Each row was made from one path, in order. Every step used is in the known rows, and no mark comes twice. Write each row's path.
In the rows, 128 means zero.
Known rows:
S/X/A/J: [108 108 161 100 126 128 164 163 113 162 134 132 146 152 125 142 189 117
 135 147 167 134 130  67 134 189 154 125 113 149 112 129 123 107 123 147
 210  99]
X/A: [127 108 160  93 137 127 159 168 118 148 112 119 138 148 107  94 175 138
 118 142 162 138 120 126 110 159 120 138  98 144 131 149 124 130 135 132
 151  93]
Q/P/N/H/W/F: [170  98 110 137  99 171 119 103  62 152  70 146 161 137 128 119  87 157
 123 152 150 146 127 114 149 161  99 129 131 147  92 155 179 187 104 153
 151  81]
S/X/A: [139 108 167  94 126 122 149 170 117 149 121 106 150 145 103 143 186 126
 129 144 163 138 137  66 138 146 138 127 110 148 118 159 130 116 116 145
 196  91]
F/W/H/N/P: [134 159 151 113 148 170 128 117 122 181 110 126 151 120 182 118 165 140
 181  90 186 100 139 122 146 128 128 158 176 153 159 134 167 130 119 153
 131  87]
S/X/A/H/R/P: [ 92  99 156  66 127 120 146 203 169 151 139  95 151 129 127 139 207 114
 126 128 147 122 127  83 156 116 156 125 117 125 120 179 123 100 103 146
 198  76]
H/R/P/N: [ 80 111 132 102 132 119 115  68 181 149 107 125 126 114 156  83 148 148
 117 121 110 140 129 149 155 158 129 146 133 105 109 122 112 161 107 116
 147  88]
R/P: [132  86 138 103 146 126 132 131 160 179 136 116 142 129 112  72 145 138
 127 115 136 134 129 121 126 196 125 160 132 124 120 151 120 167 147 137
 133  94]
B/Q/P/N/F/W: [120 100 146 146  96 186 135  74 101 134  56 110 120 154 121 131 114 160
 108 138 163 140 118 101 136 166  93 171 151 127 144 142 125 140 154 122
  94  71]
Q/P/T: [116 113 102 130 108 164 147  70  94 153 115 120 136 141 136 111 109 144
 129 150 143 151 138  95 131 148 123 109 130 144 119 211 151 152 134 110
 140 102]
B/Q: [119  87 176 160 149 150 154 143 123 152 127 116 105 174  91 100 137 146
 135 122 129 131 121 117 109 125 113 182  98 134  88 130 109 154 130 132
  94 102]
X/S: [120  88 143 204 138 129 130 182 101 152 138  84 144 157 129  69 151 160
  95 130 125 138 113 122 102 158 113 169 118 124 107 148 123 174 135 136
 150 104]
R/H/W/F/N: [165 128 147 162 115 151 132 181  95 153 134 108 138 129 186  85 110 156
 108 126 120 157  96 113  93 113 126 140 188 149 100 139 136 205  99 167
 155 108]
F/W/H/N: [128 157 157 136 134 164 126 130 123 160 119 124 140 127 172  99 162 142
 138  93 183 110 139 110 139 108 117 142 194 155 155 136 151 131 119 153
 135  97]
M/P/N/F/W/H: [137 141 153 114 112 168 110  95 149 148  40 117 128 155 165 102 164 164
  97 133 174 119 138  98 149 186  96 149 138 159 188  95 122 129 181 158
 134 111]
B/Q/P: [124  79 141 143 132 169 153 114 102 148 118 120 115 168 107 134 111 153
 124 131 144 124 121 101 116 132 106 171 110 134  95 156 123 149 128 123
  86  71]
P/R: [106  90 143 150 142 135 118  63 115 151 153 106 117 149 124  87 144 159
 119 134 134 158 123 131 138 177 120 143 113 143 113 114 106 165 136 114
 143 129]
W/H/R/P: [ 97  85 142 107 133 128 122 118 169 161 161 135  96 103 159  82 177 149
 125  98 136 103 154 137 137 115 136 147 148 123 119 140 138 121 117 148
 138  97]
Q/P/N: [136 129 105 132 109 154 120  70  88 150  63 116 147 137 160 127 108 151
 114 157 141 147 128 104 146 158 114 130 128 146 122 145 145 162 136 118
 143  66]
A/H: [110 114 146 155 128 139 133 212 109 157 125  93 144 168 138  93 167 134
 136 133 134 129 108 111 116  93 133 142 102 156 116 156 130 158 146 143
 149  93]
P/Q: [139  74 138 158 140 158 111 154 115 164 111 111 121 134 134  76 147 157
 107 140 135 116 124 107  94 118 145 105 103 147  81 102 165 180 143 123
 121 113]
F/W: [108  98 150 145 124 150 134 136 112 158 128 110 153 152 109  94 156 162
 140 112 161 137 111 107 128 147 106 144 181 140 151 137 119 172 128 134
 143  77]
M/P: [128 114 139 105 153 142 130 132 149 158 101 120 141 189 128 109 151 160
 116 136 143 117 121 101 122 179 100 148  89 159 126 114  97 173 149 138
 124 103]
P/N/H/R: [ 95 106 138 153 103 131 115  93 130 110  73 148 139 139 146 101 129 148
 150 144 118 135 118 136 156 100  97 140  76 133  91 112 163 162 108 116
 159 112]
F/N/H/R/P: [102  82 129 119 113 129 118 118 169 129 117 143 155 117 197  88 129 153
 141 106 112 116 102 122 104 135  99 157  95  98 109 165 155 166 103 122
 148 130]
P/R/H/N: [114 161 137 151 137 141 118  76 137 118 138 106 131 132 185 102 113 134
 116 140 132 154 105 130 147 124 112 141 136 161 110 103 119 169 134 112
 133 134]
H/R: [ 74  88 139 135 121 117 121 108 130 132 146 134 108 148 141  97 166 163
 131 122 114 126 124 139 117 109 119 136 115 125  96 126 111 170 103 118
 147  89]
N/P/Q: [149  83 134 129 159 164 113 135 115 193 105 113 140 127 147 101 147 152
 169 137 139 106 125 124 104 145 161 133  78 144  92 104 190 180 143 127
 118  99]
T/P/R/H/N: [124 153 174 112 120 154 119  74 165 122 160 106 145 163 209  85 106 133
 120 144 138 134 109 140 157 158 119 174  94 144 109 124  82 169 137 121
 148 141]
F/N/H: [142 101 140 159 110 140 122 148 114 129  97 129 163 143 183  95 120 150
 147 123 128 125  98  97  92 130  93 155  78 132 111 162 171 172 124 131
 150 140]
B/Q/P/M: [104  56 136 147 127 176 169 135  97 148 145 116 122 161 110 132 121 129
 128 103 153 108 134  94 113 145 122 163 118 130  95 164 104 111 132 106
  94  55]
N/F/W/H/R: [ 94  80 158 142  77 144 108 119 122 131 133 131  93 129 149  87 192 171
 118 102 168 110 139 120 113 124 110 145 174 131 170 133 132 128 156 153
 142 101]
P/N/F: [140 129 153 152  93 132 103  91 108 136  53 114 117 145 146  77 145 148
 105 150 132 157 133 122 122 184 115 152 101 144 134 116 133 161 180 133
 150 116]
H/W/F/N: [164 114 155 144 134 148 119 151  78 185 132 119 131 143 163  71 135 171
 100 107 123 151 121 125  81 173 133 141 166 133  96 155 124 202  84 169
 157 114]
W/H/N/F: [159 155 161 135 110 140 107 129 117 144 104 138  95 131 187  81 168 132
 111 111 164 107 162 119 105 135 122 152 119 162 133 138 161 121 170 161
 133 135]
N/H/R: [ 90  60 137 147 103 125 123 134 128 108 133 159 132 152 120 102 142 156
 164 127 123 113 114 129 126  90  90 143  72 129  86 136 157 170 108 123
 146 111]
S/X/A/H: [126 118 166 105 125 129 152 230 117 153 120  86 159 154 117 147 198 113
 131 145 160 132 123  62 142 103 150 123  99 156 121 175 136 106 123 153
 201  86]
R/H: [128 116 142 164 114 135 140 169 122 125 131 106 136 142 146  99 122 137
 134 145 131 142 100 103 121  88 113 145 140 161 113 123 136 178 149 135
 138  94]
W/F/N/H/R/P: [121  91 136 125 121 119 112 121 162 147 139 137 192 133 172  55 121 158
 129 126 132 133 110 124 117 194 106 160 109 107 102 163 148 199  66 168
 140 130]
H/W/F/N/P: [174 118 148 126 147 154 121 137  78 205 126 122 143 136 174  88 134 168
 144 108 127 142 121 138  89 188 146 157 147 131 100 152 143 203  83 170
 155 104]
S/X/A/H/R: [ 88 109 161  97 116 120 146 208 134 135 133  98 143 148 134 152 209 124
 130 139 145 123 125  79 147  77 152 117 102 139 113 167 125 103  95 143
 204  79]

Which path is each row?
[117  95  99 142 109 158 127  63  99 123 142 102 135 129 163 134  96 156
 113 159 144 151 105 104 148 136 107 129 150 154 123 135 130 166 144 107
 131  90]
Q/P/R/H
[ 77  94 151 142 113 151 126 124 128 147 151 128 113 123 152 101 184 169
 140  96 163 109 133 123 138  79 118 136 199 133 152 129 133 130 104 145
 145  78]
F/W/H/R
[135  99 145 161 130 151 122 110  97 149 171 105 114 135 134  82 116 164
 105 139 130 174 110 136 138 145 128 136 177 157  95 104 111 196 111 148
 149 124]
P/R/H/W/F
[112 118 130 123 147 149 128  91 162 128 125  99 134 168 154 117 124 160
 107 153 137 141 101 109 151 162  95 145 110 169 131  82  87 171 154 123
 123 128]
M/P/R/H
[155 150 134 114 170 164 106 115 127 183  83 125 149 127 189 106 137 135
 162 125 142  98 131 133 109 143 155 131  81 150  84 106 187 178 126 123
 113 112]
H/N/P/Q
[141 107 170  96 126 146 153 245  93 164 121  96 126 143 113 154 201 123
 123 123 152 129 126  75 130  87 159 115 130 151 107 174 133 106 117 153
 213  82]
S/X/A/H/W
[112 135 138 110 148 157 149  96 156 159  96 118 137 181 129  93 138 147
 121 141 136 140 133  98 137 172 110 124  93 159 129 159 106 156 146 124
 133 141]
M/P/T
[166 118 137 138 156 154 101 127 115 199 108 103 190 133 199  67 130 164
 140 145 142 129 116 115  89 200 158 142 100 137 101 128 176 209  90 170
 125 122]
W/F/N/P/Q
[116 141 147 118 141 178 141 138 119 179 135 122 157 116 187 115 175 119
 184  63 196  85 149 116 144 138 145 152 181 148 161 143 155  98 123 139
 138  73]
F/W/H/N/P/M
[143 112 143 108 111 130 108  90 159 159  69 112 133 118 135  61 142 137
 101 134 136 153 136 126 135 234 121 164 122 123 143 134 130 155 184 136
 142 112]
R/P/N/F
[113  83 102 130 123 153 119  38  89 149 140 112 129 141 142 125 114 168
 111 146 148 146 124 113 140 181 111 130 127 141 119 145 121 162 135 108
 134  92]
Q/P/R
[ 74 102 149  64 136 123 157 205 171 147 129 111 142 130 134  92 201 128
 115 128 143 118 109 146 129 118 139 135 104 119 132 170 114 115 119 130
 156  78]
X/A/H/R/P
[140 138 146 111 117 145 108  90 146 140  33 119 131 179 149  98 147 158
  92 155 140 135 130 108 132 215  96 150  77 156 148  95 105 161 185 138
 133 119]
M/P/N/F
[141 105 156 153 133 151 128 234  76 187 143 104 136 168 117  77 161 150
 120 121 134 141 115 130 110 113 146 134 146 157  93 158 126 186 109 179
 159  90]
A/H/W/F
[113  91 178 107 126 147 116  62 142 151 174 108 132 177 154  69 134 158
 122 138 137 136 126 141 146 205 126 175  72 128 113 135  70 165 139 124
 154 137]
T/P/R
[127  99 151 149 129 160 135 232  81 173 127 106 104 157 132 104 167 143
 126 106 121 128 111 128 100  71 144 131 138 151  97 157 131 161 137 143
 163  88]
A/H/W
[128 153 136 126 140 156 139  78 122 178  95 107 155 127 215  96 128 141
 177 123 120 146 123 115 102 165 147 153  96 127 132 192 166 157 119 117
 153 145]
F/N/P/T
[141 113 169 100 140 148 159 252  88 176 125 108 142 156 106  85 186 138
 104 134 159 140 115 139 108 130 144 125 129 153 114 169 123 142 107 171
 168  85]
X/A/H/W/F
[169  60 152 152 117 150 128 181  76 160 132 153 143 158  82  80 124 158
 146 122 144 135 122 126 114 143 101 144 115 149  74 147 166 200 104 172
 151 118]
N/H/W/F
[156 108 147 162 116 131 117 148 109 149 117 127 200 159 161  63 114 156
 135 143 144 143 109 101 103 183 101 159  91 138 104 162 163 204  88 176
 144 139]
W/F/N/H
[153 113 129 135 152 165 106 122 120 187  84 101 153 115 225 100 137 158
 153 126 123 110 110 110  76 150 160 139  86 127 107 124 188 179 125 123
 128 121]
F/N/P/Q
[168 108 151 156 115 154 121 135  82 153  74 142 148 144 112  83 112 151
 135 138 134 158 126 133 145 149 107 141 115 149  82 122 170 190 104 161
 162 118]
P/N/H/W/F
[148 152 152 129 110 129 104 113 118 135  91 133 120 155 164  82 150 136
 109 122 145 126 135 122  97 177 109 152  99 150 120 137 133 166 168 136
 130 130]
H/N/F
[109  62 134 109 140 135 148 156 158 177 168 109 149 123 116  68 156 112
 130  81 147 116 141 110 125 211 142 150 140 121 121 161 104 126 151 117
 141  78]
R/P/M
[116 109 137 106 141 143 150  96 169 178 134 112 137 121 111  57 132 125
 129 120 130 157 144 117 141 188 136 135 138 123 122 199 132 151 144 121
 139 133]
R/P/T
[106 106 138 164 125 139 127  93 126 123 155  94 123 135 152  97 120 150
 124 150 128 163 102 121 145 125 115 144 138 156 115 104 115 171 144 114
 139 126]
P/R/H
[ 90  55 125 108 140 138 108 113 183 161 142 125 113 105 146  72 159 160
 103 116 114 108 127 138 118 132 147 114 126 104  83 114 138 173 114 115
 122  96]
H/R/P/Q
[167 151 145 120 164 172 106 128 126 187  97 132 122 105 210 103 157 131
 158 113 163  81 157 127 119 102 165 132 101 162 100 109 211 131 133 150
 114 120]
W/H/N/P/Q
[143 118 117 134  72 176 109  71  84 142  58 116 128 116 174 119 135 159
 104 139 182 131 142  93 146 161 108 136 177 145 178 148 165 125 171 145
 142  74]
Q/P/N/F/W/H
[146 126 187 112  82 146 105  88 138 139  84 116 133 174 173  59 135 146
 109 153 136 136 133 131 133 213 122 182  63 128 131 138  96 159 179 140
 162 126]
T/P/N/F
[146 133 149 154 133 125 116 131 110 170 129 106 181 158 177  57 131 160
 110 140 137 154 116 108  97 202 126 152 126 138 116 153 125 205  87 173
 143 122]
W/F/N
[117 106 175 121 111 150 125  88 153 127 176  97 137 163 175  79 114 146
 125 151 135 142 106 130 154 161 121 173  95 140 115 126  77 169 146 125
 153 132]
T/P/R/H
[145 141 144 124 155 191 114 129 126 188 100 120 145 102 191 108 163 144
 163  96 187  84 140 117 132 105 149 128 171 153 138 111 197 137 123 146
 118  97]
F/W/H/N/P/Q
[ 77  77 132  99 134 116 123 101 178 152 154 134 119 126 133  80 160 154
 126 108 114 123 127 144 131 152 125 149 133 105 106 140 105 165 110 122
 138  86]
H/R/P
[147 103 147 155 114 155 143 189  94 140 134 116  97 130 139 110 125 147
 125 117 119 142 104 118 106  67 122 135 178 156  96 124 135 179 142 134
 152  89]
R/H/W
[104  29 124 120 122 145 112 140 175 136 127 151 136 111 125  80 138 152
 140 123 124  98 116 128 124 110 114 123  82 112  72 122 184 173 118 118
 125 119]
N/H/R/P/Q
[144  76 174 117 125 169 112 145 146 164 138 111 139 162 161  60 139 154
 112 144 137  99 126 118 107 150 150 140  67 130  85 126 123 179 145 133
 136 120]
T/P/Q
[137 112 140 119 151 161 126 106 137 151 142 111 130 170 138 101 118 172
  92 146 139 151 107 124 146 182 106 137 147 167 113  84  82 195 122 155
 130 124]
M/P/R/H/W/F
[140  89 133 117 160 166 114 146 154 166  88 114 135 166 140  99 148 166
  94 147 141  97 121  95 107 154 125 109  81 158 100  85 132 181 152 131
 105 115]
M/P/Q
[148 164 155 136 140 143 121 134 120 158 118 134 113 128 187  94 157 128
 127 108 158 107 156 120 125 103 129 144 129 166 117 135 159 124 130 154
 135 117]
W/H/N
[120 103 157 150 122 161 134 149 111 165 137 114 130 128 135  95 172 157
 141 101 179 118 134 103 134 110 118 142 196 150 163 137 145 130 132 157
 143  87]
F/W/H
[157  88 146 152 110 159 125 163  89 144  99 142 126 132 179 104 123 159
 137  98 118 124 103 113  77 110 102 147 109 126  96 164 170 174 117 130
 162 135]
F/N/H/W
[119 102 141 155 109 120 109 126 125 131 131 139 183 152 178  69 124 167
 134 137 128 135 107 120 107 157 101 151  93 124  95 153 150 202  63 167
 149 132]
W/F/N/H/R
